Each row was made from one walk, in order. Every step used is in the known rows, and no mark comes twice. Write each row's walk.
Known rows:
b l: [  3.1 -10.9  29.0 -16.4  -7.1 -20.9  19.5   3.1  17.6   9.4  27.0  11.5
  -8.4 -15.2  51.7  16.6  11.2  15.6 -18.0  19.6   8.8]
a l v m c: [-10.8 -38.1   5.1   4.1   4.6 -11.8  -4.4   4.5  38.6  36.6  -3.8  43.8
 -41.2 -23.7  42.4  25.9  35.0  26.5  -6.0  20.8   4.1]
w d a: [ 20.9 -10.3  29.8   6.3 -15.0   0.3  26.8   4.3  37.9 -34.9  51.2   3.9
 -20.7 -23.6  34.8  28.3  14.9  32.9  22.0 -23.1   2.7]
v l a: [ 19.2 -22.3  22.0 -32.5 -13.3  12.2  23.2  15.0  14.3 -11.8  38.4  10.3
 -15.2 -48.8  28.2  15.5   8.8  58.9   9.1 -26.0  31.6]
d a l b h c: [  6.5 -39.2  -4.0  -6.5 -53.8  -4.3  35.4  29.0  11.9   3.3  41.6  18.4
 -32.4 -24.8  55.4  29.6  22.3   7.8  13.0 -35.4   5.1]
c h b l a: [  6.9  -6.7  12.0 -12.4 -15.4 -24.2  38.5 -14.3   4.2  -7.3  31.6  19.7
   2.5 -14.2  32.9  28.6  12.5  10.7  -6.0 -43.4  29.8]
d a l: [  3.0 -13.3  20.7  18.1   2.8  -5.9  -1.9   6.9  32.1   2.7  12.2  10.6
 -31.9  -8.7  31.6  34.0  24.1  28.1  15.7  -4.8  17.6]
c h: [  4.7  -2.5  21.1   3.9  -3.5  -2.4  23.8  -1.6  15.6  10.0  27.9  -1.1
  25.3  -1.6  33.3   0.0  14.7 -13.7 -22.9 -11.5  21.3]
h b l a: [  8.2 -15.6  18.7 -22.5 -14.0 -28.4  29.7  -3.6   7.8 -14.2  28.9  27.7
 -20.5 -24.5  41.8  30.5  10.9  31.6   5.9 -37.3  15.5]
w d: [  8.0 -21.7  34.5   4.4 -10.6  -0.1  19.1   8.6  24.6 -30.0  35.7   2.0
  -8.8  -9.0  41.2   0.5  19.4  20.7  14.6  -9.7  -4.6]
w d a l b h c: [  8.2 -43.6  -1.2   3.0 -60.0   1.4  41.4  26.6  15.3 -19.3  50.1  12.7
 -34.6 -20.0  53.5  27.2  27.5  12.8  28.3 -40.2  -0.2]
m c h: [-16.6  -6.0  19.0  12.6 -13.0  -1.9  20.0   0.9  27.9  43.9  38.3  18.5
  23.4 -16.7  31.9   7.0  19.4  -5.8 -45.4 -16.9   7.4]
w d a l: [  4.4 -18.4  23.5  29.7  -4.0   0.9   4.2   4.1  36.2 -21.8  22.9   4.5
 -34.4  -3.9  29.2  33.1  30.9  32.8  31.8 -10.7  11.9]
m v l b h: [ 15.4 -38.8  -9.3 -41.2 -32.7  14.5  35.8  26.5   1.3  -9.8  26.6   2.4
 -21.6 -47.1  59.8   6.8   3.2  13.6 -13.3 -12.7  25.3]
a l v m c h: [-12.8 -24.3  -2.6  16.8   3.1  -4.6   7.7  -7.9  32.2  42.0   1.9  29.4
  -7.1  -8.1  31.1  22.1  36.1  -2.5 -21.4  10.1  24.2]
d w: [ 31.8 -14.2  30.9 -12.8   0.6 -12.6  14.7  31.2  29.5  -7.4  45.4   4.2
  -9.4 -15.8  46.3   8.1  11.1  16.6 -15.2   8.0  12.4]
c h b l: [  4.5 -13.6   8.3  -9.7  -7.8 -25.1  25.1 -12.1  -4.6  -3.1  22.8   2.9
  12.8  -4.0  38.2  21.7  17.2 -20.2 -24.6 -17.0  18.8]
l b h c: [  8.3 -42.0   4.3 -26.9 -57.3  -7.2  44.5  33.2   2.3   2.1  47.8  18.8
 -12.8 -27.1  65.8   3.9  13.7  -3.0  -3.9 -31.9  -6.8]
a l: [ -8.0 -22.2  25.1  15.1   9.6  -7.5  -8.9  10.9  20.4   9.6  -2.4  10.1
 -20.3   4.3  37.9   9.4  28.0  16.7   6.8   7.2  11.2]
m c h b l: [-13.1 -15.8   7.9  -2.9 -16.2 -23.7  22.9 -10.2   5.5  25.2  31.6  18.5
  10.6 -16.8  36.6  27.0  21.2 -13.6 -42.3 -21.9   7.8]
c h b l v: [ -2.1 -16.5   8.8 -19.0   6.3 -35.8  41.6 -17.1   4.6   0.2   6.6  34.8
  10.8  -5.1  39.0  31.1  16.4 -15.1 -26.1   9.3  33.2]
d a l b: [  9.7 -11.0  12.3   9.7  -7.9   0.5  22.9  16.7   1.9   6.7   9.4  23.7
 -28.7  -4.6  51.1  19.9  12.9  38.4   5.4  -7.5  23.5]
w d a l b h: [ -2.5 -22.1   1.7   5.3 -36.6   8.5  35.9  24.7  11.0 -17.9  13.7   1.8
 -40.5 -11.0  43.8  21.7  15.5  13.0  14.7 -33.4  22.1]

Which walk is each row?
[  7.5 -19.5   8.5  -2.9  -3.0 -12.8  17.5  -3.4  -4.6 -13.0  19.4   0.7
  17.8  -2.6  30.1   8.5  18.3 -24.7 -12.9 -43.3  12.5]
c h b
[  5.7 -24.5  17.2 -20.1  -6.9 -30.7  16.0  -0.3  -0.9 -10.1  19.9  12.4
 -12.9 -15.1  47.0  23.7  15.1   2.4 -11.0  -9.2   3.3]
h b l
[ 30.1 -34.6   2.9 -31.8 -10.8  14.6  27.2  16.5  -4.3  -8.9  32.8  16.6
 -10.8 -39.4  67.1   2.0   4.2  44.4  -8.8   9.2  22.2]
m v l b
[ -3.2 -29.4   9.4 -19.7  -7.0 -22.0  16.4  -1.3  37.1  36.4  17.5  45.2
 -31.5 -37.5  52.5  31.7  22.0  25.4 -23.6  29.7   2.7]
b l v m c
[  6.6 -18.7  -3.0 -11.5 -23.8 -19.4  26.5 -14.2  13.4  10.8  34.3  25.1
 -16.9 -31.4  34.8  37.0  20.9  17.5  -8.2 -46.2  16.1]
v m c h b l a
[ 23.3 -60.1 -12.1 -40.9 -54.5   6.2  38.6  27.8   6.9  -9.1  60.5  14.0
 -18.5 -51.3  70.6  13.5  16.4  12.3   0.9 -19.9   2.5]
m v l b h c
[-18.8 -18.9   7.7 -12.4  -1.8 -35.0  38.5 -16.3  14.3  27.9  15.0  50.9
   9.0 -17.0  37.0  35.6  21.1  -9.1 -43.8   4.8  22.1]
m c h b l v
[ 26.8 -29.7  12.8 -28.8  -7.2   7.0  19.3   1.9  31.1 -18.1  46.0  20.7
 -19.8 -52.3  42.8  22.9  11.0  60.2  16.0 -16.2  26.7]
m v l a
[ -0.9 -19.2   7.8 -26.2 -35.1   0.2  41.7  32.3  -2.8   2.6  14.4   7.6
 -16.9 -20.8  56.5  -2.9   0.0  -2.5 -18.9 -25.5  15.1]
l b h
[ 25.9 -39.6   9.6 -27.5   0.0   9.2   4.2   6.3  25.3 -14.1  39.5   4.0
 -12.8 -46.9  49.3  14.5  15.4  35.0  -0.4  13.1  15.6]
m v l
[  9.0 -31.2  -1.4 -44.7 -38.0  18.9  39.6  38.6 -13.3  -4.2  19.7  -6.6
 -17.9 -42.9  47.1  -0.2   0.3  12.8 -19.0 -21.5  30.3]
v l b h
[ 22.5 -29.7  -8.6 -25.6   3.8 -26.5  27.1 -17.5   4.0 -12.4   1.0  17.2
 -11.9 -12.3  44.2  32.1  21.9 -13.9  -5.8   9.9  28.5]
c h b l v m
[ -0.9 -19.1  16.6   6.9  -2.1  -0.7  14.6  20.6  -8.4  13.8  -4.7  22.9
 -18.3   6.4  57.0  -3.2  15.8  28.7  -2.9   3.5  18.1]
a l b
[ -0.8 -40.2  -0.6 -23.1  -5.5 -28.9  13.1  -3.7  21.0  19.5  12.0  46.9
 -35.5 -38.0  48.3  37.0  25.3  15.1 -18.4   6.0  -1.9]
h b l v m c
[-11.2 -22.4   7.2   5.0 -11.0 -12.3  15.4  -2.4   6.5  17.9  29.6  18.1
  14.2 -16.6  28.2  13.8  23.2 -17.8 -32.7 -48.8   0.0]
m c h b
[  4.0 -25.7  -5.9  -9.4 -16.7 -20.0  13.9 -11.8   4.6  16.0  26.2   8.0
  -6.8 -22.0  40.8  29.5  25.6 -13.4 -26.5 -20.3   5.0]
v m c h b l
[ -3.5 -13.9  27.7 -24.1   6.7 -32.6  35.9  -3.9  25.2  11.5   9.9  43.2
  -7.9 -14.0  50.5  26.7  11.4  16.9 -21.9  42.1  25.5]
b l v
[ 12.1 -37.6   4.4  -5.7  16.9 -13.2  -1.9   2.5  24.6  -2.5 -19.9  24.7
 -40.9  -6.3  44.2  21.9  30.3  18.2  21.0  30.5  21.1]
a l v m
[  1.5 -34.1  -8.4  -7.9  -2.6 -16.4  18.3  -9.5  10.1  10.2  12.1  31.0
  -2.0 -21.9  31.2  24.2  26.9 -16.5 -20.3 -28.8  10.1]
l v m c h b
